Each row was made from one small tree. The marks that hang from a mark follow it in brackets, in alphabetical order. Every link used is in the known rows. Write each row's tree.
Known rows
D(Q(W(P(H T)))): [-2.59 -1.09  0.52 -0.17  0.51 -3.96  2.86  1.20 -0.62  2.31  0.86 -1.94
  2.05 -0.73  2.26  3.07  0.49  0.72 -1.35 -1.15  1.13 -3.73 -0.07]
M(H(P(L) Z)): [ 1.12  0.68  0.15 -1.94 -0.37  1.21 -1.83 -0.60  0.67 -1.68  0.64 -2.54
 -3.11 -0.26  0.11 -0.68  1.32 -1.34  0.98  2.88  0.24  1.95  2.16]
H(P(L T(C))): [-1.58  1.71  1.98 -2.10 -0.80 -1.61  0.69 -1.51  0.29 -2.48  6.14 -1.02
 -0.95  0.20 -0.76 -2.73  3.25  1.74 -0.37  0.22  3.60  4.14  1.82]
W(P(H)): [ 0.05 -0.73 -1.79 -1.81 -0.12  1.84  2.04  0.93 -0.80 -0.05  2.41 -0.25
 -1.04 -0.25 -0.95 -0.65  0.41  0.56 -0.56 -1.50  1.16  1.14  0.26]
A(Q(D W(P Y))): [ 3.65 -1.36 -0.74  2.68  0.85  0.59 -1.84  0.06  1.49  1.54 -6.70  3.22
  2.13 -2.18  4.84  0.21 -2.10 -0.57  0.71 -0.22 -4.62 -3.77 -1.49]
P(H L T): [-2.95 -0.12  0.86 -3.81 -0.31 -5.35  3.27  0.02 -1.25 -1.64  6.60  0.65
 -0.70  0.07  0.25 -1.28  1.74  1.31 -1.99  0.56  5.25  1.81  0.80]
D(Q): [ 5.40  2.32 -1.60 -1.10  0.07  4.98 -0.34  0.19 -0.70  0.18  4.94 -1.58
  0.20  1.73 -2.84 -0.25  1.04  0.07 -0.04 -1.93  1.65 -1.86 -1.43]
M(H(P)): [ 3.35  0.61 -0.52 -2.66 -0.35  6.41 -2.84 -0.46 -0.21 -1.14  1.79 -0.60
 -1.66  0.64 -1.86 -1.01  1.44  1.24  0.32  1.37 -0.36  1.78  1.31]
W(Y): [ 2.19  0.97 -0.58 -0.29 -0.57  4.98 -1.30 -0.98 -0.99  0.88  2.95 -1.30
 -0.63  0.49 -2.62 -3.19 -0.35  0.06  0.29  0.56  0.69  2.09 -1.27]
H(P(L T(C)) Z): [-0.94  2.10  2.69  0.09 -0.74 -1.16  0.73 -1.54  0.59 -2.41  3.91 -2.95
 -2.00  0.13  0.43 -1.67  3.29 -1.87  0.64  0.93  2.91  4.15  2.19]
H(P Z): [ 3.97  1.97  0.56  0.00  0.08  7.24 -0.58 -0.37  0.76 -1.17  0.25 -3.85
 -2.67  1.42 -0.07 -0.14  1.91 -2.69  1.76 -1.07  0.13  1.32 -0.01]
Q(W(P(H) Y)): [-3.34 -3.28 -1.55 -0.52 -0.23 -1.37  0.88 -0.09 -0.37  3.55 -2.45 -1.49
  0.86 -1.55  0.99 -1.09 -1.70  0.87 -0.67  0.68 -1.19 -0.08 -0.27]
P(H L): [-0.48 -0.71 -2.13 -4.66 -0.36 -2.80  2.45 -0.16 -0.68 -1.07  5.23  0.92
 -1.31  0.43 -0.67 -2.90  1.00  1.44 -1.53 -0.18  3.78  1.82  0.43]
P(H(Z) L T(C)): [-1.89 -0.28  0.88 -1.30 -0.83 -5.02  2.87 -1.11 -1.27 -1.53  4.97 -0.02
 -1.47 -0.27 -0.09 -1.90  2.62 -2.32 -1.13  1.88  4.64  4.54  2.59]
M(H): [ 5.05 -0.53 -1.13 -1.57 -0.90  6.00 -2.91 -0.05 -1.29 -0.08  2.34  1.39
 -1.66  0.65 -2.82 -1.59  1.25  0.32 -0.56  1.55  0.68  1.95  0.74]
Q(W): [ 4.50 -1.93 -1.09 -0.39 -0.80  4.60 -1.35  0.09  0.54  2.36 -1.33  0.34
 -0.55  1.29  0.24 -1.63  1.72  0.14 -0.67 -1.39  0.55 -0.59 -1.19]
A(Q(W)): [ 7.04 -2.21 -0.81 -1.09 -0.64  4.55 -1.00  0.05  0.43  1.33 -1.79  3.68
 -0.53  0.42  4.08 -1.46  2.46 -0.29 -0.30 -0.57 -1.76 -1.54 -1.41]
A(Q): [ 7.72  0.63 -0.74 -1.84 -0.50  6.14 -0.56  0.02 -0.37 -1.15  2.82  3.60
 -1.58  0.61  1.68 -2.18  2.40 -0.47  0.13 -0.55 -0.48  0.35 -1.20]
Q(D W(P(L) Y)): [-1.89 -1.27 -1.14  1.90  0.56 -4.79 -1.04 -0.04  2.26  2.10 -5.37 -0.45
  2.18 -2.00  1.57 -1.02 -3.03  0.97 -0.16 -0.39 -1.03 -2.55 -0.72]
D(Q(W(Y))): [ 1.83 -0.09 -1.41  0.37 -0.06  1.41 -1.52 -0.87 -0.19  3.97 -0.16 -2.75
  1.98  0.41 -0.84 -0.63 -0.96  0.44 -0.06  0.08 -0.96 -3.08 -1.99]
Y(W(P(L) Q(D))): [-4.32 -0.11 -0.02  0.50  0.56 -5.84 -0.27  0.68  0.98 -2.02 -1.50  4.11
 -0.62  2.06 -2.95  2.45 -1.62 -0.12  0.82 -0.68 -2.16  0.43  0.81]
D(Q(W(P(H)))): [-0.26 -1.72 -2.55 -1.38  0.49 -1.46  1.82  1.07  0.05  2.99 -0.56 -1.91
  1.57 -0.28  1.22  1.72 -0.30  0.99 -0.83 -1.84 -0.22 -3.89 -0.40]
M(H(P(T) Z)): [ 1.10  1.64  3.19  0.54 -0.19  4.48 -1.96 -0.36 -0.72 -1.70  0.82 -2.54
 -2.10  0.19  0.23  1.74  2.08 -2.54  1.04  2.89  0.47  1.75  1.95]
W(Q): [ 3.47  2.03 -0.69 -0.50 -0.57  5.55 -0.29  0.00 -1.71 -2.79  1.80  0.77
 -1.57  2.26 -3.69 -0.30  0.60  0.03  0.53  0.00 -0.03  2.03 -0.63]
D(Q(W(P))): [ 2.55 -0.47 -1.55  1.25  0.02  2.07 -0.34  1.12  0.93  3.44 -1.38 -2.57
  1.13 -0.13  0.30  1.32  0.13  0.57 -0.05 -2.38 -0.81 -4.07 -1.32]

Write each row's tree
[-3.32 -1.37 -2.27 -0.55  0.55 -3.00  1.18  0.04 -0.44  3.92 -0.57 -3.46
  2.36 -1.33  0.76  0.67 -2.19  0.97 -0.37  0.08 -1.60 -3.29 -0.69]
D(Q(W(P(H) Y)))
[-1.53  0.26  0.26  1.73  0.71  0.06 -1.20  0.78  0.22 -1.47 -2.93  4.26
 -0.47  2.83 -3.40  3.94 -1.27 -1.06  1.31 -1.43 -3.45  0.06  0.24]
Y(W(P Q(D)))
[-0.20  3.00 -0.72  3.07  0.90  1.96 -1.05  0.03 -0.66 -2.54 -2.79  0.27
  1.19 -0.25 -2.90  1.82 -4.08 -0.13  1.51  0.41 -3.13 -0.29 -0.86]
W(P Q(D) Y)
[ 0.83  1.89  0.50 -1.18 -0.07  1.57  0.46 -0.46  1.56 -1.70  1.46 -3.88
 -2.88  0.54  0.50 -1.19  1.85 -1.60  1.17 -0.17  1.26  1.45  0.48]
H(P(L) Z)
[ 3.79  1.02  0.31 -0.42 -0.19  6.94 -2.61 -0.43 -0.06 -1.05 -0.60 -2.49
 -2.86  0.57 -0.78  0.37  1.62 -2.36  1.38  2.15 -1.05  1.73  1.65]
M(H(P Z))
[ 2.57  2.85 -0.96  2.25  0.86  3.34 -0.51  1.04 -0.15 -3.64 -2.82  1.77
  0.23  0.67 -2.69  2.60 -2.04 -0.26  1.11 -1.69 -1.61 -0.88 -0.49]
W(P Q(D))
[-5.95 -1.73 -0.48 -2.06 -0.17 -2.52  1.56  0.65 -1.55 -0.51  1.17  2.48
 -1.99  2.46 -3.37  2.62 -0.18 -0.19  0.45  0.27 -2.27  2.67  1.35]
Y(W(P(H) Q))
[-2.65 -0.72  0.13 -3.40 -0.88 -5.45  2.92 -1.11 -1.54 -1.94  7.40  1.97
 -0.28 -0.04 -0.99 -3.24  2.60  1.31 -2.21  1.16  5.45  4.37  2.08]
P(H L T(C))
[-2.89 -0.41 -1.35  0.34 -0.09 -5.28 -0.23 -0.07  1.20  3.92 -0.48 -4.11
  1.88 -1.90  0.80 -0.60 -2.23  1.63 -0.09  0.43 -0.92 -3.17 -1.10]
D(Q(W(P(L) Y)))
[-2.91  0.36  1.71  2.91  0.11 -1.96 -0.17  0.17 -0.19  3.85 -0.29 -4.06
  2.56 -1.50  1.19  1.89 -1.27  0.42 -0.14  0.27 -0.52 -3.38 -1.19]
D(Q(W(P(T) Y)))
[ 2.26 -1.74  2.26  1.14 -0.55  0.96  0.28  1.06  0.54  1.39 -1.89  2.70
 -0.07 -1.48  5.71  1.08  2.21 -0.34 -0.35 -0.33 -1.33 -1.90 -0.64]
A(Q(W(P(T))))
[ 0.88 -1.31 -1.05  3.38  0.70  1.11 -1.95  0.12  1.42  2.60 -6.43 -0.37
  2.59 -1.17  0.73  0.05 -2.83 -0.11  0.35 -0.90 -2.27 -2.77 -1.31]
Q(D W(P Y))
[-2.90 -3.39  0.35  0.20 -0.86 -2.59  1.75 -0.08 -0.65  1.84 -0.08  0.74
  0.80 -1.01  1.08 -0.78  1.87  0.48 -1.63 -0.24  1.54  1.84  1.74]
Q(W(P(H T(C))))
[ 3.66 -1.69 -1.21  0.47  0.67 -3.67 -0.24  1.00  2.76  0.00 -5.51  4.73
  1.17 -1.83  5.93  0.45 -0.23  0.37 -0.28 -1.34 -2.17 -4.19 -0.68]
A(Q(D W(P(L))))
[ 1.07 -1.50 -1.39  0.97  0.46 -3.17 -0.47  1.03  2.67  0.88 -4.92  1.24
  1.37 -0.86  1.93 -0.25 -0.99  0.97 -0.57 -2.35  0.19 -3.05 -0.43]
Q(D W(P(L)))
[ 1.03  1.76  2.02 -0.73 -0.65  4.08 -0.11 -1.41 -0.36 -2.24  5.19 -0.83
 -0.72  1.01 -1.67 -1.80  3.28  0.71  0.05 -0.49  2.16  3.78  1.33]
H(P(T(C)))
[-4.37  2.80  2.75  2.50 -0.34  0.73  0.36  0.03 -2.13 -1.54  1.51 -1.77
 -0.22 -0.78 -2.42  1.58 -1.79  0.16  0.84  2.14 -1.02  2.35 -0.27]
W(P(T) Q Y)
[ 2.22  2.88 -0.85  1.57  0.80  2.79 -1.63 -0.91 -1.33 -3.13 -1.41  1.17
  1.24  1.28 -3.63  0.56 -3.02 -0.25  1.11  1.01 -1.73 -0.01 -1.22]
W(Q(D) Y)
[ 1.00  0.40 -0.01  0.36  0.58  1.02 -1.62 -0.07 -0.41 -2.32 -1.60  5.20
 -0.58  4.27 -4.39  2.90 -0.27 -1.17  0.93 -1.01 -2.22  0.49 -0.14]
Y(W(Q(D)))
[-2.93  2.56 -0.90  1.53  0.78 -4.12 -0.10 -0.12  0.10 -3.04 -1.56  0.01
  0.98 -1.04 -2.19  0.18 -4.17  0.88  1.01  1.28 -1.79  0.10 -0.24]
W(P(L) Q(D) Y)
[-6.45 -2.15  2.35 -0.26 -1.45 -6.50  0.27 -0.46  0.48  1.39  4.84  2.52
 -1.77  0.65 -2.09 -1.69  2.60  0.29 -0.83 -0.02  1.87  4.94  2.53]
Y(W(P(L T(C))))
[-1.95  2.04  2.65 -2.49 -0.15 -1.43  1.21 -0.35  0.55 -2.33  5.35 -2.05
 -1.11  0.40  0.78 -0.74  2.19  1.74 -0.16 -0.25  3.61  1.44  0.48]
H(P(L T))
[-6.49 -2.51  1.53  0.39 -0.13 -3.76  1.68  0.06 -0.90  2.99 -0.96 -1.78
  1.49 -1.96  2.38  0.34 -0.96  0.68 -1.05  1.39  0.42  0.28  0.06]
Q(W(P(H T) Y))
[-1.62 -0.46  1.86  4.05  0.76 -1.60 -1.21  0.21  0.84  2.15 -5.14 -0.22
  2.88 -1.60  1.92  1.30 -2.10 -0.16 -0.08 -0.22 -0.68 -2.65 -0.90]
Q(D W(P(T) Y))
[ 1.19  2.79  3.53  0.83  0.03  4.94  0.17 -0.26  0.21 -1.77  1.67 -4.02
 -2.01  1.13  0.96  1.55  2.63 -2.90  1.21 -0.18  1.50  1.23  0.30]
H(P(T) Z)
[-1.93 -2.18 -2.01  0.95  1.16 -2.50  0.11  0.04  0.50  2.20 -5.53  0.35
  2.81 -1.42  1.57  0.43 -3.31  0.48 -0.31 -0.46 -1.72 -2.73 -0.45]
Q(D W(P(H) Y))
[-2.13  2.00 -0.28  1.58 -0.44  3.09 -0.45 -0.14 -1.47 -1.00  0.19 -2.02
 -0.76 -0.37 -3.53 -0.06 -2.51  0.33  1.36  1.54 -2.39  2.53 -0.62]
W(P Q Y)
[-2.30  0.49  1.62 -1.61 -0.15 -4.77  3.38  0.06 -0.91 -1.45  4.06 -1.13
 -1.68 -0.07  1.51 -0.23  1.70 -2.23 -0.94  1.43  4.67  1.63  1.22]
P(H(Z) L T)
[-7.13  2.44  2.54  1.19 -0.47 -5.17  1.15 -0.12 -1.40 -2.01  2.71 -2.00
 -0.35 -1.60 -1.69  0.41 -2.07  1.16  0.44  2.99  0.40  2.44  0.29]
W(P(L T) Q Y)
[-4.68  0.82 -1.27 -0.71  0.06 -0.45  1.95 -0.21 -2.40 -1.47  1.02 -1.17
 -0.16 -0.61 -2.87  0.20 -2.73  0.82  0.63  2.21 -1.81  2.43  0.17]
W(P(H) Q Y)
[-6.68 -1.52  3.11 -0.60 -0.87 -6.16  0.64  0.69  0.82  1.54  3.78  1.57
 -1.90  0.78 -0.55  0.47  1.75  0.16 -0.57 -0.37  1.87  2.11  1.21]
Y(W(P(L T)))
[ 1.28 -0.70  1.61  3.35  0.69 -0.11 -0.53  1.30  1.35  0.76 -4.96  1.33
  2.07 -0.51  2.18  2.54 -0.12 -0.36 -0.66 -2.28  0.67 -3.37 -0.67]
Q(D W(P(T)))
[ 5.99 -0.97 -1.00  1.08  0.75  1.75 -2.26 -0.82  0.88  1.07 -5.16  4.27
  2.22 -0.49  3.96 -0.82 -1.03 -0.75  0.34  0.45 -3.57 -3.70 -1.94]
A(Q(D W(Y)))
[-2.97 -0.92 -1.85 -3.27 -0.28 -3.90  3.06  0.81 -0.01 -0.56  3.72 -0.15
 -1.33 -1.06  0.08 -1.65  0.09  1.60 -1.16 -0.72  2.58  1.42  0.94]
W(P(H L))
[ 1.33 -2.60 -2.26  0.27  1.07 -0.87  0.99  1.08  0.97  0.90 -5.33  1.76
  1.86 -0.38  1.86  1.61 -1.12  0.34 -0.96 -2.53 -0.33 -3.24 -0.18]
Q(D W(P(H)))
[ 8.87 -1.25 -1.20  0.36  0.68  3.15 -1.80  0.19  1.33 -0.26 -4.99  5.95
  1.30  0.55  4.49 -0.10  1.00 -0.81 -0.06 -1.56 -2.24 -4.26 -1.63]
A(Q(D W))
[ 3.24 -0.82 -1.02  1.93  0.61  1.92 -2.65 -0.87  0.82  2.02 -4.84  0.69
  2.41  0.30  0.28 -1.01 -1.82 -0.20  0.02 -0.50 -1.10 -2.39 -1.77]
Q(D W(Y))
